Every row comes from one small tree of marks. The marks that hang from a mark follow it in brackets, in alphabetical order. Every link used is in the known rows. Which tree was each row made from?
Known rows:
valus[bati samuz[gunag[nofuv[gedevi]]]]: [-37.7  24.1  31.5   8.3 -19.2  -5.8  -8.9   4.8 -21.1 -20.6  30.4   4.5
  -7.8  -5.9 -22.7 -14.9  -1.8 -46.5   3.0 -26.1]
nofuv[gedevi gunag kipegu]: [ 11.9  12.5  30.5   9.4 -55.6  13.0 -64.2  -3.7 -34.9 -36.4   0.8  -6.1
 -11.9   7.3 -41.6 -17.5 -15.8 -35.0  -2.1  -1.5]
bati[gunag[kipegu] valus[samuz[gedevi]]]: [-22.2  14.6   8.8 -38.7   5.5  20.6  16.8  15.4 -19.6   0.8  26.8  10.0
   3.9   8.8 -24.5  -2.5   2.6 -26.8  -7.0 -20.5]
nofuv[gedevi gunag[bati kipegu]]: [-38.0  23.9  24.7  23.3 -14.3  20.3 -67.0  -8.9  -4.6 -20.1   6.4  -0.7
 -21.3  10.5 -30.8   3.7 -18.9 -26.1   3.9  -6.7]
samuz[gunag]: [ -4.8  -7.0   3.5  -4.7  -5.8 -10.4 -19.9   9.2  -7.4   3.0   0.0  -2.7
 -24.4   2.9  -8.5  -8.6 -14.3 -16.2  -1.5  -2.4]
gedevi[samuz[gunag valus]]: [ 25.7  -1.9 -11.0 -16.9  -2.4 -11.3  12.0  -0.5   6.8   4.1  12.4  -7.0
 -20.7  12.7 -33.9   2.8 -18.6 -16.1 -15.3  -6.8]
samuz[gedevi valus[bati[gunag[kipegu]]]]: [  6.4  -6.9 -10.0 -34.7  36.2  -3.4  -1.6   3.8 -17.3 -15.0  30.2   7.5
  -8.2   9.4 -18.8  -7.6  18.8 -25.5  -2.4 -26.0]
valus[bati samuz[gedevi gunag[kipegu nofuv]]]: [-44.3  12.2  24.2   4.9  22.8 -11.9   8.8  12.1 -18.7 -14.8  37.4   8.5
 -15.8   1.3 -31.3 -17.1   2.4 -42.3   3.9 -38.9]
gunag[samuz]: [ -7.8   7.7  11.3  16.4  10.2   4.6   3.7 -11.0 -12.2  18.8   1.2  -2.4
   2.0  14.8 -18.0   6.4   5.4  11.3 -13.3   1.6]
nofuv[gunag[samuz]]: [-10.5  11.4  24.7  20.0 -22.0  14.6 -19.6  -6.2 -14.6   3.1  -4.7  -7.9
  -8.4  18.5 -29.9   2.9   5.3   3.6  -7.5   7.6]
bati[valus]: [ -8.0  -5.8  -2.8 -21.8   3.4  11.8  27.0  11.0   3.1   5.5  -6.9   2.5
  10.7   6.8 -11.1   3.0  -7.5  -1.0   2.8  -6.2]
valus[bati[gunag[kipegu nofuv[gedevi] samuz]]]: [-42.2  17.4  27.3  10.4   5.3  26.2 -44.3 -22.3 -33.4  -8.6  24.6   9.4
  10.0   6.8 -39.6   0.4  14.7 -13.0   4.4  -4.8]
bati[valus[samuz]]: [-14.5  12.6   7.4 -22.9  -4.5  11.6  44.0  14.8  -2.5   0.3  10.3   5.5
  14.2   4.7  -9.1   3.6  -4.6 -12.8  -5.8 -15.7]
gunag[kipegu nofuv[gedevi] samuz[valus]]: [-20.8  19.2   6.4   9.4  36.8  21.5  -7.0 -23.5 -36.7  -7.0  22.9  -4.7
   1.3  25.8 -72.2   7.1  -8.0 -12.6 -12.7 -20.7]
valus[bati samuz[gedevi]]: [-15.0  15.2  18.7   2.0   7.5 -18.2  35.1  10.4  -2.3  -5.3  32.6   9.4
   2.1  -5.5   5.4 -13.1  21.3 -29.3  -1.7 -32.1]
samuz[valus]: [ 21.3  -4.6 -17.7 -23.4  18.3  -0.5  13.8   1.0  -7.2 -11.2   7.4  -4.0
  -2.3  10.6 -13.7   4.2  -0.7  -5.9 -11.0 -10.4]
valus[samuz[gedevi]]: [ -3.6  20.6  11.1   1.5   1.3 -13.4  36.1  11.3  -7.6   2.4  22.5  -0.3
  -6.0   1.5  -5.4 -10.4   7.5 -25.2 -12.1 -25.4]
valus[bati[gunag[kipegu]] samuz[gedevi]]: [-24.7  17.7  19.8 -15.1   7.5  -0.5  -2.5   5.6 -16.1 -12.0  43.8  17.2
   0.2  -4.3  -1.1  -8.8  24.5 -32.2  -0.5 -24.0]
gedevi[samuz[valus[bati[gunag]]]]: [ 22.2   3.9  -6.7 -24.6  -6.3   5.0   7.3  -9.8   6.3  -7.8  21.7   3.2
   7.3   5.9 -18.3   8.9  10.5  -7.1  -9.0  -1.1]
valus[samuz]: [ -7.4  20.4  11.1  -2.0  -9.4  -0.5  18.7   4.2  -6.0  -5.0  18.4   2.6
   4.3  -2.1   3.0   1.1   3.7 -12.7  -9.8 -10.9]

Which tree is each row?
[-63.3  22.2  10.0  11.1  45.5  29.2  21.7   6.4  -5.3  -6.6  12.6  -0.8
   4.7  24.9 -58.0  11.4 -16.6 -17.1  -7.8 -34.2]	gunag[bati[valus[samuz[gedevi]]] kipegu nofuv]
[-54.8  34.0  23.0  20.4   6.3  10.9 -35.5  -1.5 -19.6 -16.2  24.4  -1.3
 -21.0  10.9 -44.5   0.1 -27.3 -39.8 -10.5 -23.8]	valus[samuz[gunag[bati kipegu nofuv[gedevi]]]]
[  5.3  -4.1   6.7 -12.6   0.9  -0.9 -38.9  -0.5 -42.9 -43.0  17.0  -4.9
 -15.4  13.8 -62.2 -18.4 -17.5 -46.9  -5.8 -25.5]	samuz[gunag[nofuv[gedevi kipegu]] valus[bati]]
[-30.1  31.7  27.6  31.2 -27.1  20.0 -51.8 -17.7  12.2 -10.0  11.8  -1.9
 -18.2  10.8 -42.9   9.1 -24.1 -22.4  -0.2  -3.1]	nofuv[gedevi[samuz] gunag[bati kipegu]]
[-24.9  18.8  15.6   4.6 -11.1   1.0   2.4   9.1 -20.7 -10.7  15.2  -5.5
 -12.3   5.5 -29.3  -6.4 -11.3 -26.3  -9.4 -14.5]	valus[samuz[gunag[nofuv]]]
[-25.3   5.4   9.8 -27.4  16.0  -4.3  33.8  25.1 -11.1   6.6  22.5   6.9
 -15.3   9.6 -28.0 -10.9 -15.6 -36.8  -5.1 -33.9]	bati[valus[samuz[gedevi gunag[kipegu]]]]
[-27.6  17.4  19.9 -19.8  -2.0  12.0 -19.4  -1.6 -14.7 -19.5  39.5  20.0
  11.0  -7.9   7.8   2.3  20.6 -19.2   2.3  -9.5]	valus[bati[gunag[kipegu]] samuz]
[-58.8  -1.5   3.9   3.0  33.2  25.1 -26.5   6.8  -6.1  -5.4  -6.7  -3.3
 -16.2  23.7 -56.7   8.1 -34.7 -13.1   0.9 -14.2]	samuz[gunag[bati[valus] kipegu nofuv]]
[-12.2   2.8  -4.8 -16.2  21.5   4.0 -26.9  -1.7 -31.1 -23.1  20.8  -5.2
 -26.1  14.2 -59.9  -7.7 -26.8 -38.7  -2.6 -24.0]	samuz[gunag[kipegu nofuv[gedevi]] valus]
[-51.4  25.1   9.5  12.3  14.2  33.6  19.6   5.5  -1.9  -8.9  -2.4  -6.9
  13.8  22.1 -44.1  16.6 -15.4  -6.8 -12.3 -17.8]	gunag[bati[valus[samuz]] nofuv]
[-47.2  21.8  10.8  17.9   6.5  31.8  -8.0  -2.5  -4.8  -6.9  -9.9  -8.9
   6.4  19.0 -52.4   7.2 -24.8 -17.4  -3.2 -15.8]	gunag[bati[valus] nofuv[gedevi]]
[ 20.3   0.6  -7.6 -13.1   7.4  -6.2  29.3  -9.3  17.0  -5.0  19.4   3.0
   6.8   4.5 -17.2   8.8   5.5  -4.1  -5.1 -10.1]	gedevi[samuz[valus[bati]]]
[-18.1   5.3   3.8   3.3  -4.6   5.1   2.0   3.2  23.0  18.0  -5.5  -4.3
 -15.6  17.0 -34.4  10.8 -31.0  -9.4 -10.8  -3.1]	gedevi[samuz[gunag[bati[valus]]]]
[-33.0  10.9   9.7  19.7  39.8  12.0  23.7   1.4  -1.6  31.1  -8.7  -7.2
  -3.8  35.5 -42.4   9.8  -6.1   0.2 -23.1 -20.4]	gunag[bati[valus] samuz[gedevi]]
[-31.5  21.5  19.0 -13.2 -18.9  11.8  18.3  16.0 -21.5  -5.8  14.0  -1.7
  -3.5   6.9 -42.2  -9.0 -22.5 -41.5  -4.3 -25.0]	bati[valus[samuz[gunag[nofuv[gedevi]]]]]
[-18.2   4.6  11.8  14.1  -6.9  21.0 -16.4  -1.7  -1.5  -4.9 -10.7 -11.6
  -7.0  27.6 -75.7   6.9 -39.7 -12.4 -15.6  -4.2]	gedevi[samuz[gunag[bati[valus] nofuv[kipegu]]]]
[  6.6  16.2   4.1 -21.5  -8.9   7.6 -20.4 -17.7  -4.9 -12.1  37.3  10.1
   0.1  -0.4 -27.7   2.2  -0.2 -28.8  -1.7 -10.7]	nofuv[gedevi[samuz[valus[bati[gunag[kipegu]]]]]]
[-60.0  10.1  12.3   7.5  19.8  23.0 -38.1   2.8 -13.2  -7.5   1.1  -2.7
 -19.7  19.3 -61.0   1.2 -40.2 -31.2   1.2 -19.9]	samuz[gunag[bati[valus] kipegu nofuv[gedevi]]]
